What can hang from each mark:
diter: dori visid
visid: diter divale misada savi
nanet: misada
divale: visid
misada: nanet visid
savi: visid
dori: diter savi

Each row was made from one small tree. The marks that hang from a mark follow it in brackets, in alphabetical order. Every link used is in the known rows. Write each row's tree.
Known rows:
savi{visid{diter divale misada{nanet}}}: -3, -4, 6, -6, -11, -9, -3, 27, 30, 9, 9, 22, 8, -8, 7, -29, 12, -21, 7
diter{dori}: 6, 1, 9, -13, -8, 0, -8, -29, -23, 11, -13, -12, 7, -11, -14, 20, 1, 19, 7
divale{visid{diter}}: 12, 1, 7, -6, -25, -8, 4, -15, 11, -8, 4, 23, -5, 9, 35, 30, 7, 17, -17
nanet{misada}: 22, -1, 18, -23, -35, -16, -4, -35, -6, 6, 5, -20, -15, 10, -10, 1, 4, 30, -2
visid{diter divale misada{nanet}}: -2, 1, -3, -14, -7, 1, 17, 23, 14, -5, 10, 12, -4, 20, 1, -40, 20, -12, -4
savi{visid{divale}}: -4, -18, 14, -15, -6, -10, -7, -15, 10, -7, 0, -8, 22, -21, -1, -9, -8, -15, 12
savi{visid{diter{dori} misada{nanet}}}: 4, 10, 10, 2, -17, -7, -24, 14, 12, 40, -3, 27, 6, -26, 2, 12, 13, 5, 14
dori{diter{visid} savi}: 15, -10, -9, 20, 6, 7, -18, 2, -18, -20, -6, -24, -19, 19, 6, 35, -37, 34, -14
savi{visid{diter{dori} divale}}: -3, -23, 13, -11, -1, -4, -15, 3, 9, -1, -7, -6, 30, -31, 0, 2, 7, -17, 13
divale{visid}: 10, 10, 14, -8, -23, -6, -1, -27, 5, 1, -4, 14, -10, -1, 17, 29, 1, 19, -2
dori{savi{visid{divale}}}: 7, -8, 11, -14, 6, 8, 7, -4, 12, -20, -6, -14, 12, -12, -9, -5, -11, -14, 7
visid{savi}: -5, 3, -8, -6, 13, 8, 6, -19, -18, -8, 3, -6, 9, -2, -8, 11, -14, 10, -12
diter{visid}: 15, -18, -2, 8, -11, -12, -22, -24, -12, -7, 7, -10, -6, 4, -3, 16, -25, 15, 3
dori{savi{visid{misada}}}: -3, 24, -5, -3, -16, 3, 2, -8, 10, 5, 5, 12, -5, -7, -7, 7, 1, 3, 16
savi{visid{diter divale misada}}: -21, -7, -5, -12, -18, -10, 3, 10, 24, -7, 16, 14, 18, -6, 7, -26, 18, -26, 14
visid{diter{dori} divale savi}: -13, -16, -6, -10, 33, 21, 7, 17, -11, -17, -5, -15, 25, -14, -17, -9, 10, -19, -3
misada{nanet visid}: 15, 12, 15, 12, -6, -25, 3, -32, -9, 25, -11, 2, -15, 9, 19, 8, -22, 14, -11
misada{visid}: -3, 8, 1, 8, -11, -26, 10, -48, -15, 9, -4, -5, -4, 11, 19, 10, -16, 9, -4
misada{nanet}: 24, 3, 15, -10, -8, -6, -3, -21, -9, 12, -7, 0, -9, 6, 2, 9, -13, 25, -14
nanet{misada{visid{diter savi}}}: 4, 3, 1, 12, -6, -18, 8, -18, -2, 7, 9, -11, -11, 12, 14, 2, -5, 7, -17
visid{diter divale}: -1, -21, -2, -21, -4, -4, 19, -7, 0, -30, 7, -10, 15, 18, 10, -19, 7, -9, -13

Write each row's tree:
-6, 20, -5, -4, -34, -6, 11, -2, 20, 2, 13, 37, -12, 14, 27, 11, 26, 7, 1
divale{visid{diter misada}}
-6, -4, -11, 16, 29, 15, -15, 39, 8, 1, 9, 2, -9, -7, -32, -35, -12, -21, 17
diter{visid{divale misada{nanet} savi}}
-5, 17, -15, 3, 9, 10, 10, 22, 2, 8, 13, 23, -4, 11, 1, -8, 6, 4, -16
visid{diter misada{nanet} savi}
-19, 25, -10, 6, 2, 18, -1, 21, 9, 13, 1, 33, -1, -19, 1, 22, 29, -2, 11
divale{visid{diter{dori} misada savi}}
-12, 12, -10, -9, -20, 0, 2, -3, -10, 11, 5, 11, 3, 3, -3, 1, 27, 7, 10
visid{diter{dori} misada}
-1, 21, -13, -9, -8, 17, 17, 7, -9, -3, 0, 4, -7, 12, -12, 6, 24, 8, 3
visid{diter{dori{savi}} misada}
6, -11, 21, -4, -15, -20, 1, -12, 2, 11, -8, -27, -5, 1, -3, -20, 20, -10, 9
nanet{misada{visid{diter{dori} divale}}}
18, -19, 3, 2, 20, 21, -13, 10, -10, -20, -13, -31, -4, -9, -38, -2, -11, -9, 19
diter{dori{savi} visid{divale}}
3, 5, 7, 14, 1, -10, -6, -13, -11, 24, -4, -15, -6, -8, -3, 13, 5, 7, -3
nanet{misada{visid{diter{dori} savi}}}
6, -8, -1, 6, -1, -2, -15, 22, 11, 4, 7, 2, -15, 4, -23, -35, -5, -14, 20
diter{visid{divale misada{nanet}}}
-13, -17, -12, -11, 25, 13, 20, 11, -2, -32, 9, -10, 20, 8, 1, -19, 1, -18, -18
visid{diter divale savi}
-14, 5, -14, -5, 23, 17, 18, 40, 11, -6, 11, 12, 4, 8, -10, -39, 13, -21, -8
visid{diter divale misada{nanet} savi}
-19, -29, -14, 18, 36, 12, -22, 25, -12, -24, 0, -28, 5, -2, -7, 1, -32, -1, -4
dori{diter{visid{divale savi}}}
14, 6, 14, -5, 0, 8, -13, -16, -6, 11, -18, -8, 8, -30, -14, 35, -9, 12, 12
diter{dori{savi{visid}}}
4, 16, 4, 23, 24, -7, 5, -16, -11, 22, -11, 2, -7, -1, 9, 9, -29, 5, -15
misada{nanet visid{savi}}
-9, -12, -3, 3, -2, -20, 25, -19, 1, -17, 2, -9, 8, 20, 27, -18, -2, -20, -10
misada{visid{diter divale}}
17, 5, 13, 16, 1, -18, -5, -15, -11, 30, -19, 4, -5, 0, 20, 18, -7, 11, -11
misada{nanet visid{diter{dori}}}
-25, -6, -17, 12, 28, 22, -20, 30, -5, 0, 3, -10, 5, -25, -48, -23, 3, -28, 39
diter{dori visid{divale misada savi}}
-16, 22, -8, 8, -10, 5, -6, 8, 4, 6, -1, 5, -7, 0, 10, 22, -8, 20, 4
dori{diter savi{visid{misada}}}
7, -7, 16, 9, 13, -11, 4, 2, -3, 15, -19, -8, 2, -2, 10, -11, 1, -14, -4
misada{nanet visid{diter{dori} divale}}
-17, -1, -18, 20, -14, -8, -27, 5, -11, 4, 10, -2, -18, 14, 6, 12, -16, 25, 9
dori{diter{visid{misada}}}
1, 5, -3, 3, 4, 10, 6, 1, 10, -11, 5, 21, 1, -2, 25, 31, 0, 7, -20
divale{visid{diter savi}}
-6, -26, -11, 8, 31, 11, -12, 10, -5, -25, 7, -20, 7, -9, -25, -14, -25, -19, 8
diter{visid{divale savi}}
12, 24, 6, -1, -28, -4, 2, 14, 25, 16, 6, 44, -22, 12, 27, 10, 20, 13, -7
divale{visid{diter misada{nanet}}}
-32, 1, -24, -9, 16, 15, 24, 25, 6, -23, 19, 4, 13, 10, -9, -36, 18, -27, 0
visid{diter divale misada savi}
28, 15, 11, 18, 12, 0, 9, -4, -10, 17, -23, -4, -15, 10, 13, 23, -9, 12, -18
misada{nanet visid{diter{dori{savi}}}}
11, -10, 1, -18, 14, 23, 19, 11, -7, -28, -11, -21, 9, 6, -13, -6, 14, -8, -6
visid{diter{dori{savi}} divale}
